Each row comes from the steps of one path. Every step used is in the known rows, and no mark comes twice. Write the path behind each row, first mark first.
Known rows:
bovi, dufub: [ 13  -3  11  11   0   8  16   2   7 -18   4  -8  20  -9 -10  -1  -4  11
  -6  -3 -11  17  -2 -26  16  -7  -3   5  -1 -33 -17 -20   2  13 -10   8
  -9  -7 -11  11 -11 -11 -12  19   5  -7  -8 -13   4]
bovi, dufub, vunuv, lutom, baro: [ -3  -6   4  20  -6  -2   7   1   2 -22  -3  -7   8  -4 -15  11   9  16
  -5  -9 -11  16   5 -29  -8   5  -1   1 -11 -27 -13   7   1   1 -11   5
  -2 -21  -2   3  -2 -24  -5  30   2  -9   1  -1  16]
piti, numu, zozog: [  8  -2   0   0   6  11  18   2 -12  -2   7  -2  14  -9 -26 -13  10   2
 -17   2  -8   6  -2 -11  12 -11  -6   1   0 -40 -18   2  -8  -6  -8  16
  -1   7  -5   5  -3  -5 -14  16   4  -4   3  -4  16]
piti, numu: [  9  -4   1   4   4  13  14  -3  -4  -4   3   0  15 -10 -19   4   2   1
 -15   0 -15  12   0 -15   0  -7  -3  -8   0 -32 -16  -2   0   2 -12  10
  -2   2 -12   6   0  -6  -8  24   6  -6  -7  -8   8]
lutom, gifer: [ 12  -5   5  -4   5  -1  19  -1  14  -3   7   0   7  -8  -7   1   5   9
  -7 -10  -5   7  -3 -18  -4  -8   0 -10   2 -21  -8 -15  10   6 -10   9
   8   2  -5   9  -1 -10 -14  32  -3 -12  -3 -13   3]
bapo, baro: [ 18  -2   2   2  -3  18   8   7  -3 -15  16   3  15 -18 -19  -3   5   5
 -11   5  -6  13   0 -16   1 -12  -3  -2   6 -24  -2 -18  12  18  -8   4
   1  -2 -17   1  -9  -6  -8  15  -5  -9  -4  -7  10]
bovi, dufub, vunuv, lutom: [  4  -8   0   8  -4   1  13   1   4 -16  -3 -10  11 -11 -25   8   1  14
  -4  -2 -15  16   6 -36  -4  -1   3   7 -10 -36  -8  -7   2  -3  -1   5
  -8 -14  -5  10 -11 -20  -9  18  -2 -12  -5   1  15]
piti, numu, baro, lutom: [ 13  -1  -8  -1  19  14  12  10  -8  -5   5  -4   7   6  -6  10   1  -7
  -7 -14 -16   9   1 -10   3   9  -5  -5  -3 -42 -24   6  13  -4  -4  17
  -3 -11  -8  -4   4  -5   1  10   7  -4  -4 -12  15]
dufub, vunuv: [  5   2  -4   4   6   4  11   2   3  -6   1  -7   9 -14 -24   9   7   5
 -11  -2 -11   6   5 -27 -10 -11   2   6  -7 -27 -10 -16   8   6  -9  10
   2  -4  -4  11  -6 -15  -9  32  -9 -16   1  -4   3]
bapo, zozog: [ 18  -9   9  -7  -8  12  16   6  10  -8   3  -6  17 -14 -14   0   2  11
 -23   6  -9  11  -4 -21  14 -11  -1   2  -6 -25  -7 -22   4   3 -10   9
  -1   2  -8  13 -12  -7 -15  22  -4  -5   5  -7   4]
lutom, baro, bapo, zozog, numu, piti: [ 14  -5   2  -3   2  13  13  12   7 -23  -4 -13  13  -6 -20   5   7   9
 -30  -8   4   7  -7  -6   4   7  -9  -2   3 -31  -4 -22  -2  11 -14   2
   3  -4   2  10   4 -15   4  24 -11  -9  16  -8   0]
piti, numu, zozog, bapo: [  4  -6  -3   3   3   8  18  -3 -15   0  -3  -4  27 -12 -29 -16   6   7
 -21   0  -2   1  -3 -14   9  -9  -9  -4   5 -36 -14  -4  -8  -1  -5  14
  -1   5  -3  16  -5   0 -13  13   2  -5  -1   3  16]
piti, numu, zozog, bapo, baro, lutom: [ 14 -11 -14   1   7  16  14   9 -22  -5   6   0  26  -7 -22 -13   9   4
 -19  -6  -3   4   0 -13  -2  -2 -10  -7   9 -37  -4  -1   1   4   3  18
  -9  -9 -13   5 -11   6  -7   3  -1 -14   1   1  17]
bovi, dufub, vunuv: [  5   1   6  11   3   4  17   7   7 -15   1 -11  16 -10 -22   6   2  13
  -9  -3 -11  16   8 -33  -3  -8   1  10  -4 -36 -17 -21   7   7  -8  12
  -6  -7  -6   9 -12 -19 -14  26  -5 -13  -4  -8   5]
dufub, vunuv, lutom, baro, numu: [  3  -2  -5   2  15  -3  -1   0  -2 -13  -3  -7  -3  -6 -20  20   7  -1
   3 -12  -8   2   7 -24 -18  15  -2  -6 -15 -14 -12  14  -1   3 -10   2
   4 -22   8   1   1 -15   9  34  -4  -7   1  -1  10]
zozog, bapo, baro: [ 12  -4  -2   4  -3  15   8  -1  -6 -11   4  -1  28 -21 -16  -9   1   9
 -17   2  -2   5  -1 -16  -7 -11  -6  -9   9 -21  -3 -19  15  22  -7   2
   2  -5 -15   9 -11  -1  -9  17  -6 -12  -7   1  12]
dufub, vunuv, lutom, baro, bapo, zozog, numu: [  6  -9  -7  -4  -9   5   5   6   6 -23 -14 -10   5 -14 -31  19   8  10
 -26  -2 -10   5   5 -21 -15  13   0  -9 -11 -20   6 -10  -1   1 -13  -2
   3 -11  -6  20   1 -23   8  29 -15  -8   8   3  18]
numu, zozog, bapo, baro, lutom, vunuv: [ 12 -12 -12   4   7  15  12   8 -11  -5  11  -7  15 -11 -16  -8  11  14
 -13 -17   5   7  -2 -17   3  -7  -8  -1   4 -33  -2   0   2  14  -1  14
  -6 -15 -10  10 -17  -1  -3  11 -10 -18  18  -5  21]
bapo, zozog, numu, baro, lutom: [ 14 -10  -7  -9   7  11  18  22   0 -10  -5  -9   7   0  -9   3   3   3
 -20 -13 -10   8  -3 -11   9   7  -5  -4  -2 -41   0 -14  16  -1  -4  14
   0  -8  -7   9  -5  -7   6  10  -6  -2   2 -14  17]
gifer, lutom: [ 20  -5   9   4  -2  13  14   1   7   2   0  -4  15 -18 -16   1   6   7
 -12  -3 -19   2   5 -12  17  -8   8  -4  -4 -28 -15  -2   6  10  -4  13
   8  -8  -4  14  -7  -9  -8  25   4  -7  -9  -2   7]
piti, numu, baro, lutom, gifer: [ 15  -8  -5  -7  20   2  20  10  -1   2  11   0  -1  13  -5  15   5  -3
  -9 -23 -13  10  -3 -10  -2   9  -5 -13   4 -37 -15   6  16 -11  -4  19
   3  -3  -1  -6   8  -6  -3  19   3 -11  -6 -19  13]
bovi, dufub, vunuv, lutom, gifer: [  4 -13   3   2   0  -6  22   2  13 -10   3 -10   5  -7 -20   7   3  19
  -7 -11 -13  15   4 -30  -7  -2   4  -4  -4 -33  -4 -10   3  -8  -1   8
  -4  -7   0   9  -8 -19 -13  28  -6 -16  -5  -3  11]
gifer, lutom, baro, numu: [ 16  -2  10   6  10   5   8   3   5  -3   1  -3   7  -8  -8  13   6   1
  -1 -15 -12  -4   8  -7  15   8   3 -10  -6 -15 -23  14  -2  17 -11  13
  13 -16   2   4   3  -8   5  34   7  -4  -5  -7   6]

Write each row's path:
[ 16   1  -7   1  17  10   6   9  -1 -10   6  -5   4   5  -1   9   3  -5
  -1 -17  -9   6  -1 -13   4   9  -6   0  -5 -35 -19  -4  19   4  -4  15
   0 -17  -3  -2  -5 -10   1   8   0  -5   1 -17  16] | numu, baro, lutom
[ 18   7   1  -3   8  11   2   1   5 -20   9  -7   9  -2 -15  10  -1  -3
  -2  -6 -10   2   0 -13   2   8  -4   0  -5 -29 -27 -19  18  12 -10   3
   5  -5  -8   0  -1 -15  -2   5  -4  -1   2 -14  12] | numu, baro, bapo
[ 10 -13  -2  -5 -10   5   5  -3   7 -23 -10  -7   9 -13 -18  13   2  10
 -21  -1  -8   9  -4 -14  -4  16  -2 -10  -6 -17   5  -8  -7   5 -16  -4
  -1 -12  -9  17   4 -17  10  21  -6   0   6  -2  23] | vunuv, lutom, baro, bapo, zozog, numu
[ 20 -12  -8  -4   6   4  14   9   6  -4   6  -2  16  -7  -6   0   3   8
 -13 -18  -1   6  -1 -18 -16  -2  -6 -19  11 -18   5 -17  18  14  -1  14
  -2 -11 -10   8  -8   2  -2  20 -10 -22  -3  -9   5] | zozog, bapo, baro, lutom, gifer
[ 12 -10   9   8  -2  12  17  -1   9   5   7  -8   4 -17 -15   9  10  13
 -11 -12 -17   9   4 -14  19  -8   8  -5  -6 -33 -17   6   1  14  -8  12
  10  -9  -7  14  -9 -11   0  35   2  -9   4  -6  11] | gifer, lutom, vunuv
[  6   1  -5   7   3   2  -5  -7   6 -24  -5  -6   2  -7 -21  26   8   2
  -4  -6 -10   5   5 -27 -25  14   1  -4 -16 -14 -14   2   1   5 -13  -1
   2 -22  -6   8   1 -21   0  26  -9 -11   6   1  14] | dufub, vunuv, lutom, baro, bapo
[ 18  -9 -11   0   5  15   9  11 -12 -10   7  -2  23 -12 -15 -13   8   5
 -13 -11   3   1  -1 -13   1  -4 -10   0   9 -28  -1 -10   6  13   3  16
  -9 -14  -6   8 -21   0  -7   0  -9 -16   4   1  14] | numu, zozog, bapo, baro, lutom
[ 22   1   2  -5  21  18  11  19  -8 -14  19  -5  10 -10 -23  -2   3  -4
  -9  -5  -1   7   0 -10   4  -4  -8  -1   6 -36 -11 -15  11  21   2   4
   0  -6   2 -10 -13   1   0  14  -5 -14   5  -6  -6] | bapo, baro, numu, piti
[  9  -6   2   1  12  -2   5   0  -9 -13   5  -2   3  -1 -14  -2  11  -2
   3  -9  -1  -1  -2 -13  10  10  -7  -3  -8 -19 -14  22 -15   3  -7   8
   3 -16  15  -4  -2 -10   2  17   2   1   9  -2  21] | vunuv, lutom, baro, numu, zozog
[ 20  -7  -2 -11  -4  15  14   6  15 -17  -7 -12  17 -17 -25   8  -4   6
 -24   2 -10   7  -1 -19   6  -1   0  -3  -1 -26   1 -36   1  14 -10   1
  -5   1 -17  24  -6 -12   1  16 -12  -5   5  -9   6] | baro, bapo, zozog, numu
[ 18  -3  -3  -7  22  -1  17  11   8  -4  10  -3  -1  10   3   8   5   4
  -2 -26  -7   5  -3 -11   0   6  -5  -7  -1 -30 -15  -4  22   0  -4  18
   6 -11   1  -2   1  -8  -1  17  -2 -12   1 -22  12] | numu, baro, lutom, gifer
[ 21  -8  -3  -7   9   6  15  12   7  -7  15   2   6  -5  -5   4   4   6
  -9 -14  -8  14   0 -16  -9  -5  -1 -10   9 -20   1 -10  16  10  -2  14
  -6  -9 -11  -1  -7  -1  -6  19  -6 -16  -3 -12   3] | bapo, baro, lutom, gifer
[ 17   3  -1  -3  27  12  12  12  -1  -8   8 -11   8  -2 -16   5  -1  -5
  -4 -11   3   3  -2 -14  10  -2  -7   1  -2 -36 -17 -12   2  12  -1   6
   1  -9  11  -3  -8  -4  -1  22  -3 -12   5 -10  -9] | baro, numu, piti
[ 13  -7   6   0  -8   6   8   4  13 -21  -9  -8  17  -9 -16  14   3   9
 -24  -4  -4   8  -2 -12   2   7  -5  -9   0 -18  -2 -18  -2  14 -21   1
  -3  -3 -13  18   5 -16   5  27  -9  -4   9  -9   8] | lutom, baro, bapo, zozog, numu
[ 16 -14 -10  -8   9   9  25  13 -13   3  13   2  18  -5 -18 -10  10   9
 -20 -15   0   4  -4 -12  -5  -3  -9 -13  13 -31   2   0   3  -1   2  19
  -5  -1  -7   4  -6   6 -11   7  -6 -18  -1  -3  13] | piti, numu, zozog, bapo, baro, lutom, gifer
[ 11 -14 -11   5   8  16   7   2  -1  -8   8  -6  13 -11  -9   7   4   9
 -11 -19   2  10   1 -20  -7  -3  -8 -10   3 -24  -1  -3  12  24  -4   6
  -7 -18 -21  10 -16  -3   3  21  -7 -19   6  -8  14] | zozog, bapo, baro, lutom, vunuv
[ 21  -4  -7   0   4  17   5  11  -1 -17  12  -1   9  -9  -8   5   2  -2
 -10  -7 -10  10   3 -17  -5  -3  -5  -1   2 -24  -4 -10  12  15  -3  12
 -10 -15 -16   1 -10  -3  -5  13  -3 -12  -2  -8   6] | bapo, baro, lutom
[ 11  -3  -4   1  24   3   5   4  -4 -16   6  -6   2   2 -13   8   7   0
  -1 -15   4   3  -4 -11   0  13  -9  -7  -9 -26 -14  17  -4   7  -8   0
   6 -23  16  -6   4  -6   9  23   4  -7   9  -5   4] | vunuv, lutom, baro, numu, piti
[ 20   0  -1  -7  12  13  12  13 -16  -9  19  -2  12 -11 -28 -11   7  -4
  -6   0  -2   4   0 -14  10  -9  -7   1   2 -29  -8  -4  -2  17  -1   8
  -2   0  -2  -6 -17   1  -8   6  -5  -6   4  -4   9] | bapo, baro, numu, zozog
[ 10  -7  -5   2  -2  18  18   4 -24  -3   8   1  29 -18 -31 -20   9  10
 -24   7  -2   6  -3  -9   4 -14 -11  -6  11 -36  -4  -2   0   7  -4   9
   0   7 -14   9 -12   4 -13   6  -1 -10   0   6  17] | piti, numu, zozog, bapo, baro
[  0   1  -6   4  22   1   4  10  -5 -12   1  -8  -2  -2 -23  16  11  -1
  -5 -17  -1   3   4 -17 -13  13  -7  -2 -14 -29 -15  16  -2   1  -5   1
   9 -22  19  -4   1 -12   9  33  -6 -18  13   0   3] | dufub, vunuv, lutom, baro, numu, piti
[ -3  -5  -4  14   0  -2   2  -4  -1 -14  -5   0   6  -9 -20  12  14   9
  -8  -6 -10   7   5 -23 -18   7   1  -4 -12 -19  -6  14   2  -2 -14   2
   7 -18  -1   6   4 -19  -2  36  -3 -13   4   2  16] | dufub, vunuv, lutom, baro
[  5 -12   2   6 -13   1  13   6   8 -31 -13 -15  13  -9 -28  18   2  20
 -25  -4 -13  16   3 -24  -5  13   2  -2  -9 -29  -1 -12  -7   2  -9   0
  -7 -15 -10  19  -3 -25   5  21 -13  -6   3   1  17] | bovi, dufub, vunuv, lutom, baro, bapo, zozog, numu
[ 11  -4  -7   3  16  11   9   5   0  -5  11  -9  -4   6   0  15   5   3
  -1 -25  -8  12   0 -15   7   7  -6  -1  -9 -38 -20   8  17   9  -5  15
   2 -19  -6  -2  -4 -10   8  20  -1 -10  10 -20  19] | numu, baro, lutom, vunuv
[ 18  -9  -9  -3   7   4  18  11  -4  -1  11  -1  18  -6 -10 -14  11  11
 -17 -17   5   1  -5 -15  -3  -6 -10  -8  12 -26   3 -13   9   7   3  19
   0  -6  -2   4 -13   2 -12   7 -13 -18   7  -4  11] | numu, zozog, bapo, baro, lutom, gifer
[ 11  -4   5   7  10   2  12   2  -4   2  -6  -6  21 -10 -16  -5  12  10
  -6 -14  -1 -17   3  -4  17   7  -5  -7  -1 -21 -23  16  -9   9  -7  17
  17 -14  17  10  -5  -5   3  19   2  -8   4   4  11] | gifer, lutom, baro, numu, zozog, bapo
